Each row was made from one small tree. Brackets hold a mark, then the marks that hang from it, in alphabetical order. Every link used is in the known rows. Write each row's tree.
Known rows
{tuvug {pese {mone nasanit}}}: [-4.138  0.966 -2.653  0.152 -4.492  3.611 -1.132  2.925  5.068  1.413
 -1.682  0.232 -6.924  0.566  2.081 -0.644  2.146  5.029 -1.902 -0.294
 -0.119  1.266]
{tupa {mone {nasanit tuko} pese}}: [-2.511  0.934 -3.961  1.018 -4.515  3.596 -1.502 -1.143  8.598  2.372
 -0.033  0.447 -4.121  0.492 -0.514  0.286  0.188  4.773 -0.714 -3.851
  0.242 -0.163]
{pese {mone {nasanit lefeb tuko}}}: [-0.649  1.345 -4.422  4.701 -4.908  4.807 -1.041 -2.462  2.425  2.265
  0.637 -0.105 -5.599  1.644 -0.075 -0.407  1.298  4.818 -0.984 -1.718
 -1.608 -0.351]
{mone {momagu bobaz} {nasanit lefeb tuko}}: [-0.174 -0.270 -4.316  1.256 -3.508  3.262  0.113 -0.804  0.931  2.048
  1.067  1.308 -2.714  0.988 -2.912 -2.864  0.404  2.881 -1.939  1.098
  1.311 -0.019]
{mone momagu {nasanit lefeb tuko} pese}: [-3.675  0.783 -4.399  1.483 -0.002  1.589 -0.015  0.341  2.427  0.681
  2.932  1.355 -2.970  0.700 -2.441 -1.747 -1.486  4.508 -0.998 -2.540
 -0.034 -0.889]
{bobaz {nasanit {mone pese}}}: [-3.685  1.204 -2.359 -1.046 -2.351  4.360  1.779  0.321  5.014  0.373
 -0.210  0.905 -3.144  0.778  0.883 -0.497  2.192  5.471 -0.290 -2.443
 -1.774 -1.214]
{pese {mone {momagu {bobaz nasanit}}}}: [-0.125 -1.009 -0.386 -0.461 -4.647  5.483  1.879 -1.778 -0.446  1.002
 -0.254  1.890 -3.966  1.321 -0.994 -0.823  3.486  1.790 -0.673  1.180
  1.886  0.081]
{tupa {mone momagu}}: [ 0.872 -0.956 -1.983 -0.559 -2.922  1.043 -2.549 -0.463  3.223  2.038
 -0.571  0.702 -2.819  1.418  0.135  0.878  0.171  4.888 -2.110 -2.583
  0.927 -0.736]
{bobaz {nasanit mone}}: [-1.015  0.534 -2.704  0.029 -4.338  5.025  0.902 -0.268  3.788  1.362
 -1.065  0.095 -3.125  1.345  0.922 -0.506  2.522  4.988 -0.926 -2.440
 -2.061 -0.609]
{mone momagu pese}: [-3.135 -0.633 -2.409 -2.597  0.028 -0.325 -2.367  2.672  2.533  0.604
  0.621  1.056 -1.936  0.675 -0.367 -0.605 -1.874  4.794 -0.564 -2.076
  0.349 -0.875]
{mone {momagu {bobaz {nasanit tuko}}} pese}: [-2.664 -0.885 -2.610 -0.282 -1.305  3.521  1.988  0.098  1.600  1.506
  0.784  2.126 -1.709  0.906 -3.946 -2.343  1.747  2.314 -0.402 -0.824
  1.651 -1.213]
{lefeb nasanit}: [-3.221  0.382 -4.034  0.998 -3.795  2.566 -1.739  2.053  5.138  2.188
 -2.142 -1.677 -3.175  1.723  0.531 -1.258 -1.530  4.097 -1.800 -0.885
 -1.548 -2.037]
{tuvug {pese {mone momagu}}}: [-2.686 -0.740 -1.200 -1.012 -0.660  0.972 -1.216  3.364 -0.004  1.063
 -1.232  1.213 -4.862  1.192  0.747 -0.101  1.771  5.246 -2.211 -1.531
  0.700 -1.119]
{momagu bobaz}: [ 0.068 -0.330 -3.949 -1.367 -5.327  2.037 -3.038  1.176  4.391  3.375
 -2.216 -0.040 -2.448  1.634  0.479 -1.592  0.466  3.758 -1.509  2.356
  0.159  0.382]
{tuvug pese tupa}: [-4.279 -0.930 -4.442 -0.877 -0.043 -0.209 -2.642  2.794  3.965  1.766
 -2.751  0.512 -4.647  1.573  1.751 -0.669 -0.031  7.346 -3.565  1.471
 -1.901 -0.999]
{pese mone}: [-0.082  0.279 -2.525  0.572 -4.983  2.694 -3.200 -0.727  2.374  2.516
 -1.621 -0.589 -4.530  2.001  1.868  1.104  0.876  5.063 -0.626 -1.495
 -1.195 -0.523]
{lefeb {nasanit {mone momagu pese} tuko}}: [-3.988 -0.888 -2.100 -1.265 -0.142  2.797  1.382  1.387  0.632  0.339
 -0.196  0.019 -1.291  0.505 -2.314 -0.356 -0.239  3.874 -0.732 -6.807
  0.320 -6.135]
{lefeb {nasanit {mone momagu} tuko}}: [-0.907 -1.379 -2.376 -0.216 -2.293  3.486  0.327  0.773 -0.661  1.413
 -1.157 -1.021 -1.446  1.070 -2.326 -0.768 -0.031  3.535 -1.717 -6.476
 -0.270 -5.457]
{pese {mone nasanit}}: [-1.189  0.512 -2.814  0.217 -6.973  4.699 -2.125 -0.400  4.454  1.301
 -0.633 -0.494 -5.561  0.755  1.793  0.142  0.539  3.914 -0.612 -1.405
 -0.621  1.495]
{lefeb {nasanit mone tuko}}: [-1.425 -0.083 -3.556  1.321 -3.827  4.471 -0.443  0.280  2.416  2.405
 -2.654 -1.760 -2.292  1.494 -0.872 -0.302  0.548  4.592 -1.505 -5.512
 -1.796 -4.992]
{nasanit lefeb {mone momagu} tuko}: [ 1.312 -0.373 -3.301  1.254 -0.178  1.772 -0.555 -1.121 -2.339  1.792
  0.639  0.704 -1.425  1.717 -1.457 -0.473  1.103  5.960 -2.003 -4.821
 -1.401 -3.913]
{tuvug {tupa {mone momagu pese}}}: [-2.608 -2.058 -2.502 -2.715  0.279 -0.156 -1.109 -1.756  3.302  0.235
  0.122  2.209 -3.360  0.859  0.295  2.141 -0.769  5.850 -2.071 -1.295
  0.341 -2.046]
{tuziru {nasanit tuko}}: [-0.927  0.575 -4.599  1.720 -3.924  1.778 -4.972 -0.127  4.046  4.436
 -1.082 -1.462 -2.490  0.959 -1.712 -1.271 -2.105  3.603 -1.392 -3.206
 -1.820  0.600]
{tuvug {tupa mone}}: [ 0.096 -1.181 -4.218 -0.115 -3.326  1.545 -3.036 -2.729  5.488  2.446
 -2.284  0.257 -4.048  1.919  1.832  1.725 -0.073  6.472 -2.792 -0.057
 -1.711 -1.177]
{mone momagu {nasanit lefeb tuko}}: [-0.998 -0.023 -4.528  2.593 -1.856  2.154 -0.978 -0.570  1.085  1.534
  1.889  0.439 -3.160  1.112 -2.390 -2.101 -1.166  4.007 -1.774 -2.338
 -0.496 -0.460]
{bobaz {nasanit lefeb mone tuko}}: [-0.311  1.324 -4.352  4.297 -2.074  4.988  2.076 -2.680  1.335  2.502
 -0.108  0.524 -3.290  2.146 -0.836 -0.863  3.287  6.189 -1.541 -3.106
 -3.190 -2.667]

Write each row's tree
[ 0.970  1.005 -4.606  2.672 -2.110  2.523 -1.503 -1.146  1.004  2.892
 -0.742 -0.281 -2.230  2.138  0.046 -0.078  1.824  6.670 -1.766 -3.521
 -3.112 -3.687]  {nasanit lefeb mone tuko}
[-1.294  0.521 -2.650  1.737 -3.289  3.410 -0.037 -1.605  0.336 -0.150
  2.090  1.238 -5.072  1.173  0.357 -0.349  0.406  4.069 -1.356 -0.489
  0.051  0.359]  {pese {mone momagu {nasanit lefeb}}}
[-4.179  2.352 -2.985  1.855 -0.166  4.142  3.218 -0.610  4.278  0.329
  1.064  1.620 -3.546  1.364  0.870 -0.712  2.845  6.732 -1.042 -0.631
 -2.606 -2.217]  {bobaz {nasanit lefeb {mone pese}}}
[-0.906 -0.860 -1.602 -1.098 -5.221  3.825 -1.431 -0.057  1.007  0.184
  0.786  0.510 -4.707  0.352  0.082 -0.142 -0.239  2.807 -0.808 -2.472
  1.223  1.171]  {pese {mone momagu nasanit}}
[-2.789 -1.086 -3.042 -2.626 -3.426  2.886 -0.443  1.296  3.098  1.177
  1.064  1.569 -2.216 -0.145 -3.168 -2.382 -0.404  1.921 -0.578 -1.003
  2.732  0.061]  {mone {momagu bobaz} {nasanit tuko} pese}
[ 1.541 -1.377 -1.530 -1.798 -4.405  1.794 -1.479 -0.700  3.260  2.598
 -1.395  1.564 -2.316  1.348 -0.380  0.305  1.673  3.415 -2.135  0.704
  2.520 -0.481]  {tupa {mone {momagu bobaz}}}
[-0.190  0.168 -3.249  3.242 -3.118  3.895 -0.236 -2.515 -0.846  0.927
  1.767  0.694 -4.816  1.380 -1.530 -0.251  0.587  3.940 -1.286 -2.898
 -0.190 -1.021]  {pese {mone momagu {nasanit lefeb tuko}}}
[-0.667  1.431 -3.128  1.608 -3.866  5.616  3.160 -2.078  2.698  1.706
 -0.897  1.457 -3.131  1.878  0.614 -1.441  4.745  5.129 -1.844  2.715
 -1.280 -1.491]  {momagu {bobaz {nasanit lefeb mone}}}
[-1.964  1.639 -4.403  1.828 -0.136  1.923 -0.272 -0.458  2.104  1.877
  0.293  0.537 -2.339  1.653  0.022  0.203  1.481  7.353 -1.019 -3.467
 -2.736 -4.161]  {nasanit lefeb {mone pese} tuko}
[-0.491 -1.189 -3.692 -0.112 -4.065  2.601 -2.308  0.597  2.050  1.605
  0.745 -0.243 -2.517  0.609 -2.498 -1.950 -1.683  2.625 -1.183 -4.289
  0.642  0.426]  {mone momagu {nasanit tuko}}
[-1.361  2.388 -3.615  1.341 -2.409  2.534 -1.653 -1.069  3.130  2.457
 -0.396 -0.134 -3.267  0.846  1.066 -0.208  0.383  5.848 -2.043 -1.154
 -2.816 -0.754]  {tuziru {nasanit lefeb mone}}
[-1.908 -1.020 -1.222 -1.853 -2.492  3.090  0.565  1.472  0.468  0.189
 -1.290 -0.477 -1.935  0.926 -0.186 -0.433 -0.106  3.920 -1.586 -4.187
  0.109 -4.088]  {lefeb {nasanit {mone momagu}}}
[-4.272 -0.029 -2.496 -2.660 -2.185  1.623 -1.191  2.556  4.607 -0.241
  1.598  1.202 -2.977 -0.224 -0.615 -1.536 -2.114  3.413 -0.509 -1.874
  1.322  1.144]  {mone momagu nasanit pese}
[-3.561 -1.054 -3.126 -0.375 -1.092  1.262 -1.670  1.256  1.729  1.409
 -2.784  0.656 -6.458  1.647  2.357  1.028  1.588  6.975 -2.933  0.872
 -1.806 -1.687]  {tuvug {pese mone} tupa}
[-0.571 -1.654 -1.711 -3.658 -1.620  2.348  0.046  0.635 -0.414  1.449
 -0.465  1.437 -0.586  0.281 -2.344 -0.229  1.685  3.598 -0.430 -3.386
  1.472 -3.628]  {nasanit {mone {momagu bobaz} pese} tuko}
[-4.354  0.581 -3.331  0.179 -1.911  3.657  0.569  1.216  3.747  1.567
 -1.554 -0.906 -2.126  0.956 -0.854 -0.287  0.262  4.778 -0.721 -5.642
 -1.438 -5.427]  {lefeb {nasanit {mone pese} tuko}}
[ 0.161  0.036 -2.772  3.135 -0.522  4.128  2.872 -2.512 -1.615  1.063
  1.284  1.242 -2.220  1.776 -2.423 -1.257  3.049  5.126 -1.592 -4.204
 -1.702 -3.029]  {bobaz {nasanit lefeb {mone momagu} tuko}}
[-1.934 -0.428 -1.770 -1.663 -0.872  0.498 -1.503  0.322  4.658  1.012
  0.383  1.691 -2.654  0.754  0.255  1.013 -0.169  5.308 -1.245 -2.620
  1.242 -1.304]  {tupa {mone momagu pese}}
[ 2.036 -2.015 -1.963 -2.558 -3.926  3.032 -1.088  0.020 -1.806  2.417
 -1.307  0.698 -0.587  1.089 -2.308 -0.788  1.761  3.006 -1.350 -3.231
  1.240 -2.905]  {nasanit {mone {momagu bobaz}} tuko}
[ 0.159 -0.290 -3.594  3.264 -1.377  3.731  2.383 -2.178 -0.134  2.371
  0.983  1.850 -2.300  2.135 -3.594 -2.809  2.529  3.182 -1.913  1.382
  0.297 -1.481]  {mone {momagu {bobaz {nasanit lefeb tuko}}}}
[-0.478  1.178 -5.000  4.769 -3.345  4.511  1.762 -2.340  2.913  3.860
 -0.437  1.003 -3.076  2.423 -2.170 -2.849  2.820  4.398 -1.857  2.451
 -1.590 -1.007]  {momagu {bobaz {nasanit lefeb tuko}}}
[-3.683 -0.656 -1.704 -2.191 -1.463  2.996  2.060  0.841  3.032  0.511
  0.750  2.366 -2.329  0.628 -1.986 -2.232  1.362  2.683 -0.635  1.845
  2.067  0.106]  {mone {momagu {bobaz nasanit}} pese}
[-2.689 -0.185 -1.608 -2.199 -0.692  1.689 -1.831  0.223  0.769  1.451
  0.933  0.536 -1.479 -0.488 -2.554 -0.031 -1.149  3.257 -0.451 -6.729
  0.277 -2.173]  {tuziru {nasanit {mone momagu pese} tuko}}
[ 0.063  0.500 -3.082  1.402 -0.488  2.085 -1.293 -1.770 -1.426  2.117
  0.906  0.458 -2.001  0.721 -2.342 -0.696 -0.028  4.502 -2.151 -4.502
 -1.435 -2.440]  {tuziru {nasanit lefeb {mone momagu} tuko}}
[-1.703  0.614 -3.992  1.179 -2.323  1.793 -0.791  0.454  2.468  0.401
  1.848  0.975 -3.509  0.669 -0.417 -1.838 -1.303  4.455 -2.105  0.130
 -0.271  0.940]  {mone momagu {nasanit lefeb}}
[-0.155 -1.088 -2.511  0.518 -5.045  4.316 -1.665 -1.141  0.114  1.200
  0.586  0.092 -4.230  0.606 -1.674 -0.244  0.201  2.488 -0.486 -4.881
  1.067 -0.074]  {pese {mone momagu {nasanit tuko}}}
[ 0.195  0.400 -4.428  2.170 -6.723  4.194 -2.392 -1.817  7.192  3.465
 -1.104 -0.515 -4.098  0.862 -0.500 -0.024  0.247  4.431 -1.911 -3.737
 -0.118  0.644]  {tupa {mone {nasanit tuko}}}
[-1.586  0.267 -2.853  0.475  1.911  0.889  0.462 -0.070 -1.018  0.820
  1.710  1.651 -1.461  1.095 -1.673  0.003  0.662  6.449 -1.016 -4.658
 -1.089 -4.623]  {nasanit lefeb {mone momagu pese} tuko}
[ 0.489  0.298 -3.839  3.446 -3.134  2.946 -0.165 -2.823  3.331  1.683
  1.262  1.215 -3.892  1.342 -1.731 -0.471  0.681  4.645 -2.457 -3.080
  0.390 -0.740]  {tupa {mone momagu {nasanit lefeb tuko}}}
[-3.904 -1.442 -2.635 -2.708 -1.617  2.001 -0.299 -1.922  5.257 -0.722
  0.939  2.152 -4.266 -0.068 -0.012  1.100 -1.113  4.647 -1.997 -1.167
  1.187 -0.202]  {tuvug {tupa {mone momagu nasanit pese}}}
[-0.017  0.118 -3.212  1.740 -4.299  5.483  0.546 -1.503  2.305  2.380
 -1.214 -0.379 -2.497  1.603 -1.125 -0.740  2.719  4.880 -0.778 -4.899
 -2.082 -1.728]  {bobaz {nasanit mone tuko}}
[-3.944 -0.430 -2.380 -3.999 -3.664  2.310  0.053  2.296  4.361  0.172
  0.861  1.794 -2.683 -0.498 -1.271 -2.104 -0.587  2.157 -0.422  1.471
  2.847  1.400]  {mone {momagu bobaz} nasanit pese}
[-0.311  1.866 -4.096  2.979 -2.115  2.918 -2.012 -2.114  1.817  3.434
 -0.289 -0.601 -2.725  1.039 -0.803 -0.325  0.464  5.481 -2.003 -3.315
 -3.004 -1.858]  {tuziru {nasanit lefeb mone tuko}}
[ 0.931 -1.777 -1.047 -2.131 -4.497  2.936 -1.299 -0.348 -0.879  1.694
 -0.966  0.970 -3.227  1.335 -0.202  0.038  1.870  2.427 -0.958  0.670
  1.956 -0.738]  {pese {mone {momagu bobaz}}}
[-1.825  0.339 -3.573 -0.856 -1.982  2.344 -1.923  0.663  2.894  1.989
 -0.892 -0.112 -1.894  0.922 -0.223  0.528  0.790  5.917  0.007 -5.686
 -1.482 -3.382]  {nasanit {mone pese} tuko}
[ 0.645 -1.092 -3.043  0.503 -4.890  3.353 -1.608 -1.512  4.135  2.170
  0.247  0.428 -3.319  0.639 -1.835 -0.261  0.107  3.190 -1.821 -4.888
  1.471  0.207]  {tupa {mone momagu {nasanit tuko}}}
